What can hang from each mark
j_984: j_912 j_924
j_724: j_485 j_912 j_924 j_932
j_792: j_485 j_710 j_912
j_912: j_792 j_984
j_108: j_724
j_864: j_724

Each row was made from one small tree. The marks that hang from a mark follow it in brackets, in the order of their numbers. Every link used is in the known rows. Write each row's tree.
Known rows
j_912{j_792{j_485 j_710} j_984{j_924}}: [ -9 -29   8  10  -4  -4   4 -10   4  -7  -2  -8   0  24  13  -8  19   9]
j_792{j_912{j_984}}: [ -3  -9  -1  -5  -5  -4   2  -3  27  -6   3 -11   5  25  10  -3 -12  -7]
j_108{j_724}: [  1   0  14  -3 -10   2  14   7   7   1  15  -5  -5  -2   1 -11   6   3]
j_912{j_984{j_924}}: [ -6 -25   0  14  -4  -7   1  -5  25   0  -6  -7   5   0  -2   7   3  15]
j_724{j_485 j_912 j_924 j_932}: [ -6   3   5   2  -5  -4  -1 -11  12  -2  11  27  20  -1  17  -8  -6  87]
j_984{j_924}: [  0 -27   2   3   1   0   1  -6   0   2  -4   0   3   0  -3  14  -4  31]
j_912{j_792}: [ -5   2   2 -20   2   0  -4  -5  -6   3  -5   0  -4   9   5  -4   6  -3]
j_108{j_724{j_485}}: [  0   1  14  -4   0  -1  17   4  25  -2  20   5  -3  -2  11 -10   5  17]
j_724{j_912}: [ -3   3   2   2  -6   2 -11   1  -7   0   3   1   5  -1  16  -2  13  21]
j_792{j_485 j_912{j_984}}: [ -4 -15   3  -1  -4  -3   6  -1  13 -12  14  -9   2  26  15 -22 -14  -8]
j_984{j_912{j_792}}: [ -4   1   4 -26  -8   5  -8  -4 -10   2  -9   4  -1   7   4   3   8  26]
j_108{j_724{j_912}}: [ -2   3  16  -2 -15   4   5   8   2   1  17  -5   0  -2  14 -13  16  19]
j_108{j_724{j_924 j_932}}: [  0  -1  16  -2 -18   0  18   0   4   1  16   4   5  -3  -8 -16  -9  41]
j_864{j_724}: [  2  -1   3   4   3   5   4  13   4   3   8  11   5  -6  15 -11  -1   8]
j_792{j_912}: [  2  -6   1 -15  -2   1   2  -3   7  -5   5  -5   2  25   9   1 -17   0]
j_864{j_724{j_912 j_924}}: [ -3  -7   7   5  -1   7   6  11  -1   8  13  19  16  -6  12 -17   8  49]
j_864{j_724{j_485 j_924}}: [ -3  -9   5   3  14   2  17   7  22   4  16  29  14  -6   9 -14  -2  47]
j_864{j_724{j_485 j_912{j_792{j_710}} j_932}}: [ -1  11   8   1  -3   4  -9   3   8  -4  12  25  12   7  51 -13   5  49]
j_108{j_724{j_485 j_912{j_984} j_924}}: [ -9  -7  17   4  -6  -4  19   2  35   1  23   9  10  -2   9 -19  19  53]

Which tree is each row?
[ -8  -7   7   7  -4  -4   4  -6   4  -8   0  -7  -2  24  15 -19  22 -16]	j_912{j_792{j_485 j_710} j_984}
[  0 -17   8  15  -8   1  10  -3   8 -18  13 -12   4  44  20 -17   1 -10]	j_792{j_485 j_710 j_912{j_984}}
[ -6 -30   9 -20  -7   6  -5  -8 -19   1  -6   5   1   8   4   4   2  56]	j_984{j_912{j_792{j_485}} j_924}
[ -5  15   3 -13 -17   0 -22  -8 -14  -1  -2   4   5   5  29  -7  -1  35]	j_724{j_912{j_792} j_932}
[ -8   0  16   6 -16  -5  12  -2  33  -3  22  12  14  -3  16 -20   5  66]	j_108{j_724{j_485 j_912{j_984} j_924 j_932}}
[  2 -11   5  11  -9  -1   6  -6  21 -12   3 -13   6  42  15   3   3  -9]	j_792{j_710 j_912{j_984}}
[  1   9  14  -2 -10  -2  10   0  22  -6  19   9   1  -3  18 -12  -9  31]	j_108{j_724{j_485 j_932}}
[-12 -28   4  -3  -1  -6   1  -9   8  -2  -2  -6  -1  10   8 -12   7  11]	j_912{j_792{j_485} j_984{j_924}}
[ -6  -1   9  -5  -9   6  -1   5 -14   3  15  22  15  -1  25 -30  -3  61]	j_864{j_724{j_912{j_792{j_485}} j_924 j_932}}
[-10   4   6 -14  -3  -4  -5 -15   6   0   8  27  17   6  22 -11  -2  84]	j_724{j_485 j_912{j_792} j_924 j_932}
[-14   1   4  -4 -18  -6  -9 -12   5   2  -1   8  16   5  10 -15   4  59]	j_724{j_912{j_792 j_984} j_924 j_932}
[ -5  -7   7   4   8   3   9   9  16   5  19  30  18  -6  22 -16   8  64]	j_864{j_724{j_485 j_912 j_924}}
[  5 -14  10   7  -4   6  10  -3 -13 -17  16  -6   2  44  20 -14  -4  -3]	j_792{j_485 j_710 j_912}
[ -3 -32  12  -9  -9   8  -2 -10 -23  -3  -6   3   2  20   7   8  12  55]	j_984{j_912{j_792{j_485 j_710}} j_924}
[  1 -34  10  17  -7   0  11  -8   7 -17  11 -12   6  44  19  -8  -2   9]	j_792{j_485 j_710 j_912{j_984{j_924}}}
[ -3 -27   1  -4  -4  -4   2  -7  27  -5   1 -11   6  25   8   6 -14  12]	j_792{j_912{j_984{j_924}}}
[-12  -4   3  -2  -8  -9 -17 -16  28  -5   0  13  12   5  40  -1   1  65]	j_724{j_485 j_912{j_792 j_984{j_924}} j_932}
[ -2   3  20  -6 -15   5   5   3  -4  -1  14  -6  -3  12  20 -13  28  16]	j_108{j_724{j_912{j_792{j_710}}}}
[ -2 -28  10 -12 -10   7  -5 -11 -15   0 -13   2   3  18   4  20  14  56]	j_984{j_912{j_792{j_710}} j_924}
[ -3  -7   4  15 -14   2 -11   7  13   0   6  11  15  -8  33 -10  -4  48]	j_864{j_724{j_912{j_984{j_924}} j_932}}
[ -4 -32   5   1  -3  -2   6  -5  14 -11  12  -9   4  26  13 -14 -17  12]	j_792{j_485 j_912{j_984{j_924}}}
[ -8  11  15  -7 -16  -5  -1  -3  30  -4  17   5   3   2  35 -18   9  39]	j_108{j_724{j_485 j_912{j_792 j_984} j_932}}
